(in the rows, 128 means zero)
Known rows, with every step that occurs
tavi kamu puso: [130 102 105 137 111 125  87 142 137 136  92 113  85 145 118 130 150 146
 122 100 121 143 143 123 135]
puso musot: [128 145 107 122 109 121  82  95 133 135 113 103 143 131 104 113 123 123
 152 158 151 142  98 118 113]
puso pubuvu: [143 187 117 149 132 137 121 101 127 152 120 115 141 115 112 124 130 124
 132 128 182 162  88 130 106]
pubuvu puso musot vorep: [117 113 115 119  85 159  75  83 113  98  92 112 250 124 114  92 129 109
 132 145 108 128 105 122 130]
musot vorep: [126 133 114 155 102 170  93 115 140 118 121 119 252 140 137  80 162 129
 128 162 141 160 119 120 124]
tavi kamu: [133 111 104 145 138 133  81 144 126 138 107 122  94 127 115 117 147 138
 138 148 176 167 136 116 126]
pubuvu vorep fifera puso: [143  94 147 111  85 108 125  99 135 157 119 129  84 136 168  90 145 124
 130 100 169 149 126 105 135]
musot puso kamu: [125 164 118 111  97 105  77 113 131 149 111  93  73 110 104 137 126 155
 139 122 136 129 100 106 107]
tavi kamu puso musot vorep pubuvu: [119  76  76 201  84 161  74 123 118  96  71  93  95 135 104 132 129 156
 112 112  45 167 127 116 158]
pubuvu vorep fifera puso kamu tavi: [126  92 145 144  64  73 103  90 115 124 114 129  58 115 180  97  96 141
  96  57 176 145 130  73 131]
vorep fifera puso: [144 110 128 127  75 120  98 103 123 151 124 113  49 132 136 101 145 120
 123  99 134 153 122 115 114]
tavi kamu puso pubuvu vorep fifera: [136  86 123 178 125  94 136 110 134 148  89 112  70 122 142 140 117 160
 112  51 179 159 123 103 145]
mokab puso pubuvu vorep: [148 153 143 145 150 126 141  62 136 170 108 113 198 142 144 110 143 147
 132 121 225 142  94 133 143]
tavi kamu puso musot vorep: [119  84  86 154  84 137  75 123 132  94  78  87 179 130 124 135 128 162
 119 129  83 127 129 104 154]
mokab puso musot: [134 131 114 127 114 126  74  60 130 146 108  89 159 156 105 108 135 144
 147 152 157 131  97 131 129]
tavi kamu puso pubuvu vorep: [140 122 121 145 135 109 144 126 139 147  84 117 112 121 144 149 131 151
 119  79 176 139 125 114 154]
vorep pubuvu puso: [126 122 123 150 119 174  85 101 103 144 100 140  73 141  88  87 151  82
 131 104 108 183 113 153 112]
mokab puso: [137 132 129 136 126 142  85  78 137 158 118 109 173 164 116  90 165 137
 139 141 171 146 112 142 125]
pubuvu puso: [128 130 134 106 114 147  90 101 118 141 106 139 153 136 109  87 149  90
 137 118 149 141 120 141 111]
pubuvu vorep musot puso: [138 148 144  85  83 140 135 122 178 167 111 126 146 155 164 121 158 137
 177 153 170 143 112 119 133]
tavi kamu puso fifera: [138 103 109 161 114 125  78 145 152 128  98 135  83 124 143 138 145 158
 143 113 122 137 155 108 128]
vorep musot puso kamu: [140 168 119 114  81 110  99 141 147 151 103 102  89 129 132 151 130 161
 168 131 136 147 101 114 114]
puso pubuvu vorep fifera: [139 131 139 169 136 112 144  83 135 159 121 124 138 120 144 104 118 133
 126  99 224 177  95 107 119]

Rows
[129 107 120 198  99 203  76  98 122 106 101 159 166 117 135  81 154 103
 138 133  88 179 130 130 121]  musot vorep pubuvu puso fifera
[156 187 122 113  99 126 130 102 118 157 113 108  78 105 132 139 133 124
 127 110 150 135  98 128 119]  fifera puso pubuvu
[115  80 106 172  53 131  85  75 140 103 102  86 198 144 127 103 121 146
 110  94  77 139 104 104 131]  kamu puso musot vorep fifera
[140 162 126  96  73 148 104 124 165 160 116 112 119 151 134 133 156 137
 176 151 138 146 107 130 113]  vorep musot puso
[125 100  92 130 101 107  74 125 131 121  81  93  77 133 103 148 121 151
 134 112 109 127 126 112 140]  tavi kamu puso musot
[116 146 118 163  99 111  75 104 117 114 120 125 123 120 127 102 102 136
 108 102 173 154 117  97 105]  puso kamu tavi
[153 165 139 130 103 122 174 121 167 160  95 129 189 154 168 139 137 139
 150  84 165 151 102 133 144]  kamu puso pubuvu vorep musot
[138 138 123 154 133 104  75  93 116 149 108  99 150 144 113 110 139 166
 131 117 171 147 108 126 126]  mokab puso kamu
[118  91 104 179  80 142  75  77 131 105 117  93 200 130 125  91 118 142
 128 147 131 164 101  98 121]  puso musot vorep fifera
[122 133 101 144  91 151  79  97 135 105 109 100 245 127 124  98 133 135
 136 177 128 142 102 110 128]  puso musot vorep
[112 121 121 183  94 140  70  90  82 110  96 142  42 117  99  96 101 100
  96  61 116 178 120 120 109]  vorep pubuvu puso kamu tavi
[155 180 137 140 129 133 168 122 156 164 110 137 192 138 167 128 136 135
 168 136 222 176  98 126 133]  puso pubuvu vorep musot
[121 119 110 140 105 160  74  85  98 130  89 119  63 129  77 106 121  85
 141 115  95 166  98 142 118]  vorep pubuvu puso musot
[122 110 117 175  99 202  86 100 106 112  96 136 174 137 110  74 159  95
 117 117  86 183 118 144 128]  musot vorep pubuvu puso
[129 148 123 127  64  95  82 108 107 116 114 118  53 109 145 117 108 135
 101  88 142 128 125  93 117]  fifera puso kamu tavi
[135 177 137 106 113 127 142  82 151 168 112 107 129 109 135 138 131 135
 142 126 187 127  87 112 125]  musot puso pubuvu vorep
[124 131 108 111  83 114  87  96 142 131  99  92 138 147 104 125 125 131
 135 106  95 119 102 126 124]  kamu puso musot
[137 120 139 161 108 101 149  79 148 155 106 114 131 134 143 118 120 139
 113  46 166 153  98 114 131]  kamu puso pubuvu vorep fifera
[141 146 112  83  75 114  87 102 121 138 105  97  77 120 123 128 127 117
 145 141 114 118 108 115 127]  fifera puso musot
[153 132 123 144 124 114 163 154 153 153  76 127 128 140 168 163 133 162
 150  88 179 158 126 122 160]  tavi kamu puso pubuvu vorep musot
[122 127 121  92 100 130  77  83 110 129  95 119 142 127  97 106 122  92
 147 129 131 128 103 130 114]  pubuvu puso musot
[154 148 126 147  92 114 128  86 114 157 120 103  39 105 132 131 120 132
 116  81 154 154  96 116 112]  vorep fifera puso pubuvu
[122 117 111 192 107 165  77 114  86 104  83 128 146 115 105  93 133 122
 111  98  85 185 111 128 130]  musot vorep pubuvu puso kamu
